What can hang from each mark
K_11: K_139 K_421
K_421: K_11
K_963: K_139
K_826: K_65 K_421
K_877: K_11
K_744: K_11
K_591: K_139 K_775
K_65: K_11
K_139: K_11 K_826 K_963

Each row was made from one small tree. The marks that hang from a mark follow it in brackets, in the order of their numbers. Every link used is in the known rows. Write each row's tree.
Known rows
K_826{K_65}: [  7  17  -6  26  25   2   3 -15  -5  22  -7  33 -21 -10  17 -40 -24  -1
 -29  -9]
K_11{K_139{K_826{K_65} K_963} K_421}: [-29  35   6  26   1   0 -11   0  24   9 -12  29 -29   1   4 -11 -40  -4
 -10  -1]
K_744{K_11{K_139{K_826} K_421}}: [-16  41  -5   2  -2  19   3  34  37   9 -12  16 -14   0  28   7 -39  -9
   1   8]
K_65{K_11{K_139{K_826} K_421}}: [-20  26  -9  -9  -5   0  12   9  44  -3   5  27 -28   5  25 -10 -40 -12
  21 -10]
K_826{K_65{K_11{K_139}} K_421}: [-23   7 -13  -7  -1 -27  -3 -24   0   0  -1  22 -27  -4  15 -12 -45  -3
  13 -40]
K_421{K_11{K_139{K_826{K_65} K_963}}}: [-29  31  15  16   5   8  -6  26   5   8  -5  12 -32  20  25  -1 -36  -3
  -9  24]
K_421{K_11{K_139}}: [-11  10  -5 -17   4   6   7  37  26   3   8   7 -26   3  35 -15 -27  -6
 -11   2]
K_591{K_775}: [ 15   7 -21  -7  19   8  11   5   2  -7  -1  24  -8   3  22 -38 -10  11
 -38   5]
K_11{K_139{K_826 K_963}}: [-22  35  20   4  18   8   8  40  18 -29   1  27 -21   6  25 -21 -36   7
 -28  25]
K_591{K_139{K_826}}: [ -9  23   9  11  21  -4  15   5  16 -18 -11  53 -38  -2  28 -40 -16   3
 -19  20]
K_877{K_11{K_139{K_826 K_963} K_421}}: [-35  22   7   2  -3   8   3  49  57   2  12  31 -27   0  23 -16 -29   9
 -12  15]
K_139{K_11{K_421} K_826 K_963}: [ -1  48   6  28   3  13  13  35  30  10   6  30 -17  -6   5 -20 -32  25
 -11  38]
K_744{K_11{K_139{K_826 K_963} K_421}}: [-25  47   0  11   1  19   2  38  29  -8  -8  20  -9   8  16   7 -47   7
  -3  18]
K_139{K_11{K_421} K_963}: [  4  33 -14  23   2   2  11  29  27  12  12  30  -9 -15  -4 -30 -34  31
 -16  15]
K_65{K_11{K_139{K_963} K_421}}: [-26  16 -27  -3  -4 -10   8   8  33 -18  15  31 -14   3   2 -21 -51   9
  12 -20]
K_591{K_139{K_963} K_775}: [ -9   3 -24   6  13 -16   9  -1  -4 -37  -8  47 -17  11   4 -45 -16  28
 -35  12]
K_963{K_139{K_11 K_826{K_65 K_421}}}: [  1  49  20   6  -1   0  -7   4  -2  22  -1  16 -41 -11  30  -9 -29  13
  -8   5]
K_139{K_826{K_65}}: [  1  32  12  28  26  14   5  -7  -2  20 -12  33 -29  -3  27 -29 -23  -6
 -24  13]
K_65{K_11{K_139 K_421}}: [-16  10 -30 -12  -7  -9  10   1  42  -2  12  26 -21  -3  15 -21 -42  -8
  16 -32]
K_139{K_11{K_421} K_826}: [  9  43   2  17   0  13  14  30  38  28   2  26 -21 -14  20 -19 -24   9
  -7  27]
K_11{K_139}: [ -6  14  -4  -9  14   0   9  28  24 -12   3  23 -18  -8  30 -30 -29  -3
 -29  -6]
K_744{K_11{K_139{K_963} K_421}}: [-20  31 -20   8   0   8   0  32  27  -7  -2  20   0   0   6  -3 -49  12
  -8  -4]

Which tree is each row?
[-30  32  -6   1  -2  -1  10  14  35 -19  10  30 -23  12  11 -11 -49   4
  18   3] : K_65{K_11{K_139{K_826 K_963} K_421}}
[-23  17   4  -4   7 -20   3 -12  -8 -45 -17  42 -32  12   7 -22 -15  31
 -19  20] : K_591{K_139{K_826{K_421} K_963} K_775}
[-20  25  12   7   2   8  -5  21  14  24 -10   7 -37  12  38  -1 -28 -19
  -4  13] : K_421{K_11{K_139{K_826{K_65}}}}
[ 13  38 -17  -3  -9   9   5  24  37  21  18  21 -24 -17  22 -27 -28  14
  -9  -9] : K_963{K_139{K_11{K_421}}}
[-19  30   3  16  -2   1  -9  -5  32  25 -15  24 -33  -7  18 -10 -30 -20
  -6 -10] : K_11{K_139{K_826{K_65}} K_421}
[-15  18  -4  10  16  -5  10   5  -1 -37 -15  48 -26  19  13 -35 -14  22
 -30  33] : K_591{K_139{K_826 K_963} K_775}
[-30  33  28 -10  11  -5   2  24  12 -35  -1  22 -26  -1  18  -9 -38  16
 -15  13] : K_11{K_139{K_826{K_421} K_963}}
[-33  31  25  10   8 -11 -11  -2  -3 -12 -12  23 -32   0  12  -5 -39   8
 -15   1] : K_11{K_139{K_826{K_65 K_421} K_963}}
[-30  12   6 -19  -2  -9  -1  26  10 -21   9   7 -25   2  16  -2 -35  18
  -3   0] : K_826{K_421{K_11{K_139{K_963}}}}
[ -4  13  -7  -1  12  -5  11   0   7 -21 -17  43 -30  13  26 -35  -6   6
 -26  22] : K_591{K_139{K_826} K_775}
[ -6  45  25  13  11   2  12  34   2 -10   6  25 -18  -9  13 -15 -33  37
 -16  40] : K_139{K_11 K_826{K_421} K_963}
[-14   8 -22   9   6 -13   4  -7   6   7   2  27 -21   3  23 -25 -45 -11
   2 -25] : K_826{K_65{K_11{K_139}}}
[-31  43  18  -4   8   7   1  36   1 -29 -10  14 -12   6  20  12 -47  20
  -8  20] : K_744{K_11{K_139{K_826{K_421} K_963}}}
[  4  50  23 -14   1   7   6  30  13  -1  11  17 -35 -12  38 -12 -26  21
  -9  16] : K_963{K_139{K_11 K_826{K_421}}}
[-20  20 -12   3   3  -4   0  19  37 -13   5  28 -17  -7   4 -23 -38   9
 -17 -11] : K_11{K_139{K_963} K_421}
[-12  38  19 -10   0  10 -12 -13  -6  18  -2   9 -53   5  36   2 -21  -1
   9  -7] : K_963{K_139{K_826{K_65 K_421{K_11}}}}
[ -9  45  22  33   8  -4  -1  11 -13  13  -6  25 -24  -8   7 -13 -36  30
 -15  30] : K_139{K_11 K_826{K_65 K_421} K_963}
[-13  27  19   9   8   4  -5 -15  -8  27 -10  13 -42   1  26   0 -19   0
   6  10] : K_139{K_826{K_65 K_421{K_11}}}
[-22  33  22  18  11   4  -6 -10 -16  10  -7  17 -36   9  12  -1 -28  16
   1  18] : K_139{K_826{K_65 K_421{K_11}} K_963}
[-12  26 -25  -2  -4   9   2  26  35   9  -6  15  -5  -8  20  -4 -40  -3
  -4 -14] : K_744{K_11{K_139 K_421}}
[-27  15 -29  19  -6 -16  -4 -17  20   5   5  32 -19   4  -6 -19 -53   1
  14 -31] : K_826{K_65{K_11{K_139{K_963} K_421}}}
